Each row was made from one path, in order. Every step used is in the known rows, and no mark comes twice. Write each row's path.
Known rows
zoza > kunonab > gaba: [-36, 10, -4, -2, -20, -14, -31, 28, -4, 7, -15, -6, 13, -28, -3, 15, 9, 25, -10, 15, -35, 3, 0, -9, -8, 33, 6, 6]
nure > gaba > kunonab: [-10, -30, -27, -32, -14, 1, 18, -7, 7, 17, -6, -30, -6, -1, -20, 18, 9, 25, -6, 0, -31, 4, 41, -1, 2, -14, 5, -14]
nure > zokav > kunonab > tusup: [19, -16, -36, 8, 11, -12, 15, 7, -1, -33, 36, 9, 17, -60, 5, 45, 21, -20, 42, 9, 5, 5, 47, 28, 18, 5, 20, -17]
zokav > kunonab > gaba: [-41, 18, -20, 11, 1, -12, 24, -13, -3, 29, -19, -15, 21, -33, -15, 34, 23, 3, 3, -12, -8, -7, 3, -2, 15, 22, 4, -12]
zoza > kunonab: [5, 20, 15, 3, 1, -12, -23, 6, -4, 13, -9, 9, 13, -9, 17, -9, -2, 33, 10, 17, -10, 18, 12, 0, -3, 15, -10, 5]
nure > zoza: [34, 16, 16, 6, -8, -8, -9, -29, 1, 22, -17, 19, -1, 0, 6, -9, -18, -12, -4, 13, 7, 25, 9, -24, 10, 14, 9, 29]
nure > zoza > kunonab > nelapuz: [43, 24, 37, 17, -31, 20, -42, -23, -24, 7, -13, 40, 17, -19, -2, 3, -8, 2, -11, 12, 17, 13, -10, -17, 0, 15, 5, 28]
gaba > kunonab > zokav > nure > nelapuz: [-55, -23, -13, -39, 6, 38, 12, -9, 19, -29, 33, 26, -10, 12, -25, -13, 6, -23, 4, -2, 18, 4, -19, 42, -27, -10, -14, -44]
nure > zokav > kunonab: [4, 12, -3, 5, 26, -25, 16, -14, 16, -6, 9, -5, 5, -46, 16, 26, 30, -20, 29, 17, 18, 2, 37, 35, 19, 17, 8, -12]
gaba > kunonab > nelapuz: [14, -11, -9, -10, -18, 39, 14, -36, -23, 18, 25, -5, 18, 7, -11, 10, -8, -7, -12, -26, 14, 20, 0, -5, 1, -12, -13, -18]
tusup > kunonab > zokav > nure: [-21, 9, -8, -5, 7, 0, 34, 23, 30, -39, 14, -3, -13, -11, 26, 3, 11, -19, 2, 4, 19, 11, 7, 22, 23, -16, -17, -50]
zokav > nure: [-13, 4, 3, -9, 33, 0, 11, -12, -5, 20, -7, 8, -2, 10, -15, -19, -18, 5, 9, 0, 2, 12, -19, 1, -7, -2, -32, -18]
tusup > kunonab: [21, 20, 2, 25, -14, -12, 25, 13, 15, 23, -2, -20, 11, -11, 34, 2, 0, 18, 1, 4, 12, 15, 27, 6, 29, -6, -4, -11]
nelapuz > nure > zoza: [32, 14, 22, 24, 6, -13, -5, -15, 1, 6, -16, -8, -28, 19, 10, -19, -10, -1, -23, 5, 8, -13, -27, -26, -5, 13, 4, 50]
zokav > kunonab > zoza: [15, 33, 2, 24, 35, -9, 15, -50, -17, 55, -11, 16, 25, 0, -10, 13, 3, -7, 26, -9, 25, -7, 4, -6, 18, -7, 8, 12]
gaba > kunonab: [-3, -3, -16, -21, -1, 10, 19, -22, 6, 17, 19, -13, 4, 3, 2, 5, 0, 8, -5, -7, -3, 25, 19, 6, -1, -3, -14, -17]
tusup > kunonab > zoza: [39, 27, 3, 34, 0, -11, 10, -7, 0, 42, -4, -3, 14, 0, 17, 6, -5, -4, 10, 5, 19, -2, 14, -8, 28, -18, 17, 10]
tusup > kunonab > zokav > nure > nelapuz: [-33, -4, 5, 3, -5, 17, 20, 26, 32, -26, 12, 21, -2, -3, 8, -7, 8, -15, 13, 10, 28, -6, -11, 41, 0, -14, -2, -38]
gaba > kunonab > zoza: [15, 8, -17, -12, 10, 7, 6, -38, -11, 35, 17, 2, 6, 13, -16, 2, -7, -13, 2, -7, 10, 7, 8, -7, -3, -13, 5, 5]
kunonab > nelapuz > nure: [24, -3, 9, 26, 5, 14, 12, -9, -34, 9, 3, -17, 5, 37, 2, -12, -23, 7, -12, -31, 8, -19, -39, -33, -15, -7, -10, 27]
nure > nelapuz > kunonab: [13, -7, 20, 20, -16, -6, -15, 6, 14, 47, -22, 6, 15, 21, -7, -37, -20, 5, 9, -9, -8, 7, 1, 7, -3, 0, 8, 20]
gaba > kunonab > zokav > nure: [-45, -14, -29, -49, 21, 21, 22, -9, 20, -45, 35, 4, -20, 7, 0, 0, 11, -28, -4, -7, 11, 21, 0, 22, -2, -12, -27, -54]
nelapuz > nure: [12, 8, 6, 17, 19, -17, 13, 6, -8, 8, -6, -27, -14, 35, 17, -22, -14, 18, -7, -11, -4, -14, -21, -21, -14, 5, -9, 26]

Which path is each row?
[-33, 2, -24, 3, 4, -27, 12, 7, 12, -13, 2, -23, 5, -67, -6, 49, 45, -32, 13, 13, -6, -17, 28, 23, 13, 32, 22, -13] | nure > zokav > kunonab > gaba
[-5, -20, 3, -3, -17, -4, -16, 22, 25, -6, -1, 15, 12, 28, 15, -29, -15, -26, 15, -11, -5, 13, 17, 11, 2, 0, 24, 7] | nure > nelapuz > kunonab > zokav
[-27, -44, -38, -38, -4, -7, 20, 23, 17, -52, 17, -47, -33, 30, 5, 12, 23, 3, -18, -9, -28, -27, 23, -1, -7, -19, 16, -4] | nelapuz > nure > gaba > kunonab > zokav
[4, 0, 22, 20, 23, 1, -25, -13, 1, 60, -23, 33, 1, 25, -50, -43, -20, -15, 15, -7, 10, -19, -44, 8, -16, -16, -1, 20] | zokav > nure > nelapuz > kunonab > zoza
[-16, -8, -17, 10, -21, -26, -13, 20, 11, 32, -27, -36, 8, -8, -8, -4, -7, -11, -15, -17, -39, 3, 7, -17, 13, 15, 8, 8] | nelapuz > kunonab > gaba
[34, -18, 3, 16, 7, -6, 1, 12, -21, -31, 22, -22, -12, 4, 11, -2, -2, -28, -3, -8, 11, -28, -15, -3, -15, 6, 13, 25] | kunonab > nelapuz > nure > zokav
[-39, 22, 16, -2, -11, -1, -41, 3, 5, -6, -29, 20, -18, -48, -37, 9, 19, 4, -25, 30, -12, -9, -36, -2, -10, 31, -8, 8] | zokav > nure > zoza > kunonab > gaba
[37, 12, 14, 52, -16, 10, 30, 14, -17, 4, 4, -33, 2, 11, 23, 3, -2, 15, -19, -21, 24, -24, -25, -12, 12, -22, -4, 6] | tusup > kunonab > nelapuz > nure
[-24, -3, 17, 2, 19, 17, -1, -8, -1, 33, -11, 33, 5, 14, -32, -32, -22, 9, 15, 2, 8, -7, -38, 14, -29, 2, -20, -11] | zokav > nure > nelapuz
[38, 12, 8, 36, -31, 17, 21, -1, -17, 24, 4, -12, 25, -8, 20, 14, -12, 2, -4, -15, 23, 7, 11, -5, 25, -19, -1, -13] | tusup > kunonab > nelapuz
[1, 32, 35, 2, 12, -2, -33, -15, 8, 0, -22, 38, -17, -31, -12, -13, 6, 13, -7, 33, 11, 10, -28, 7, -7, 16, -26, 5] | zokav > nure > zoza > kunonab
[20, -32, -2, 11, -8, 3, 6, 8, -37, 13, -20, -33, -1, 34, -18, 0, -15, 22, -12, -22, -25, -42, -18, -40, -14, -14, 13, 28] | kunonab > nelapuz > nure > gaba
[-33, -9, -14, -32, 30, 1, 13, 4, 8, -33, 14, 15, -10, 17, 10, -11, -8, -29, 15, -4, 4, 19, -6, 4, 0, -4, -17, -33] | kunonab > zokav > nure
[-29, -42, -46, -57, -14, 1, 16, 7, 17, -34, 12, -25, -10, 8, -2, 25, 12, -8, 0, -1, -30, 6, 54, 4, 6, -14, 21, -27] | nure > gaba > kunonab > zokav
[-49, -3, 21, -22, 11, 17, -30, 26, 14, -36, 6, 51, 3, 1, -9, -18, 2, 5, 20, 20, 9, -1, -27, 34, -31, 12, -11, -18] | zoza > kunonab > zokav > nure > nelapuz
[-19, -13, -29, -40, -4, 12, 20, -6, 17, -40, 40, -4, -2, 13, 25, 10, 7, -26, 1, -5, 2, 29, 31, 14, 3, -4, 0, -31] | gaba > kunonab > zokav
[27, 31, 35, 8, -11, -8, -37, -11, 6, 7, -18, 30, -2, -24, 13, -6, 2, 16, -7, 33, 0, 21, 8, -3, 5, 23, 5, 31] | nure > zoza > kunonab
[13, -10, -4, 9, -6, 31, 20, -24, -27, -3, 27, -30, -7, 27, -8, 1, -1, 5, -26, -34, 16, -16, -34, -7, -17, -17, -18, 3] | gaba > kunonab > nelapuz > nure
[-14, 9, 1, -23, 0, -10, -24, 26, 8, -39, 15, 20, 12, 1, 36, -2, 4, 0, 13, 15, -8, 21, 26, 5, 2, 13, 5, -6] | zoza > kunonab > zokav
[-20, -39, -19, -31, -9, 39, 13, -24, -21, 11, -1, -11, -7, -6, -60, 19, 2, 12, -14, -15, -9, -12, -9, 4, -10, -31, -21, -38] | zokav > nure > gaba > kunonab > nelapuz
[59, 21, 29, 57, -32, 14, 14, -6, -9, 1, -7, -16, -13, -1, 16, 3, 0, -1, -35, -7, 39, -24, -29, -17, 19, -9, 7, 31] | tusup > kunonab > nelapuz > nure > zoza
[-36, -40, -26, -46, 20, -8, 10, 20, 7, -30, -10, -1, -15, 14, -14, 3, -5, -11, 12, 4, -27, -5, 17, -2, 0, -13, 4, -29] | kunonab > zokav > nure > gaba
[28, 31, 39, 27, -1, -15, -31, 2, 3, -14, -17, 5, -26, -4, 15, -17, 9, 27, -22, 25, 4, -13, -25, -12, -11, 24, -3, 55] | nelapuz > nure > zoza > kunonab
[17, -5, -16, 5, -15, 7, -28, 27, -14, -11, 18, 26, 28, -20, 10, 10, -13, 32, 20, 9, -25, 20, 21, -8, -2, 2, 3, -1] | zoza > kunonab > tusup
[44, 8, 4, 21, 10, -25, -19, -13, -3, 55, -17, -3, 6, 25, -3, -23, -22, -19, 11, -15, -4, 5, 10, -21, 18, -9, 15, 33] | nelapuz > kunonab > zoza
[-44, -22, -9, -42, 13, -9, -20, 32, 12, -47, -12, 10, -15, -8, -9, 6, 16, 16, 14, 23, -32, -5, 16, 11, -7, -5, -3, -27] | zoza > kunonab > zokav > nure > gaba
[10, 18, 22, 5, -3, -13, -30, 18, 14, -62, 2, 13, -29, 8, 36, -10, 15, -6, -19, 23, 3, -10, -10, -8, -5, 20, 13, 41] | nelapuz > nure > zoza > kunonab > zokav
[21, 11, 18, 11, -17, 17, -26, -3, -33, 14, -2, 20, 33, -5, 7, 2, -13, 22, 5, -2, 6, 12, -6, -10, -5, 5, -8, 5] | zoza > kunonab > nelapuz
[2, -24, -8, 2, 11, -26, 10, 19, -7, 11, -28, -42, -16, 32, -4, -8, -7, 34, -6, -3, -40, -36, 1, -29, -11, -5, 12, 32] | nelapuz > nure > gaba
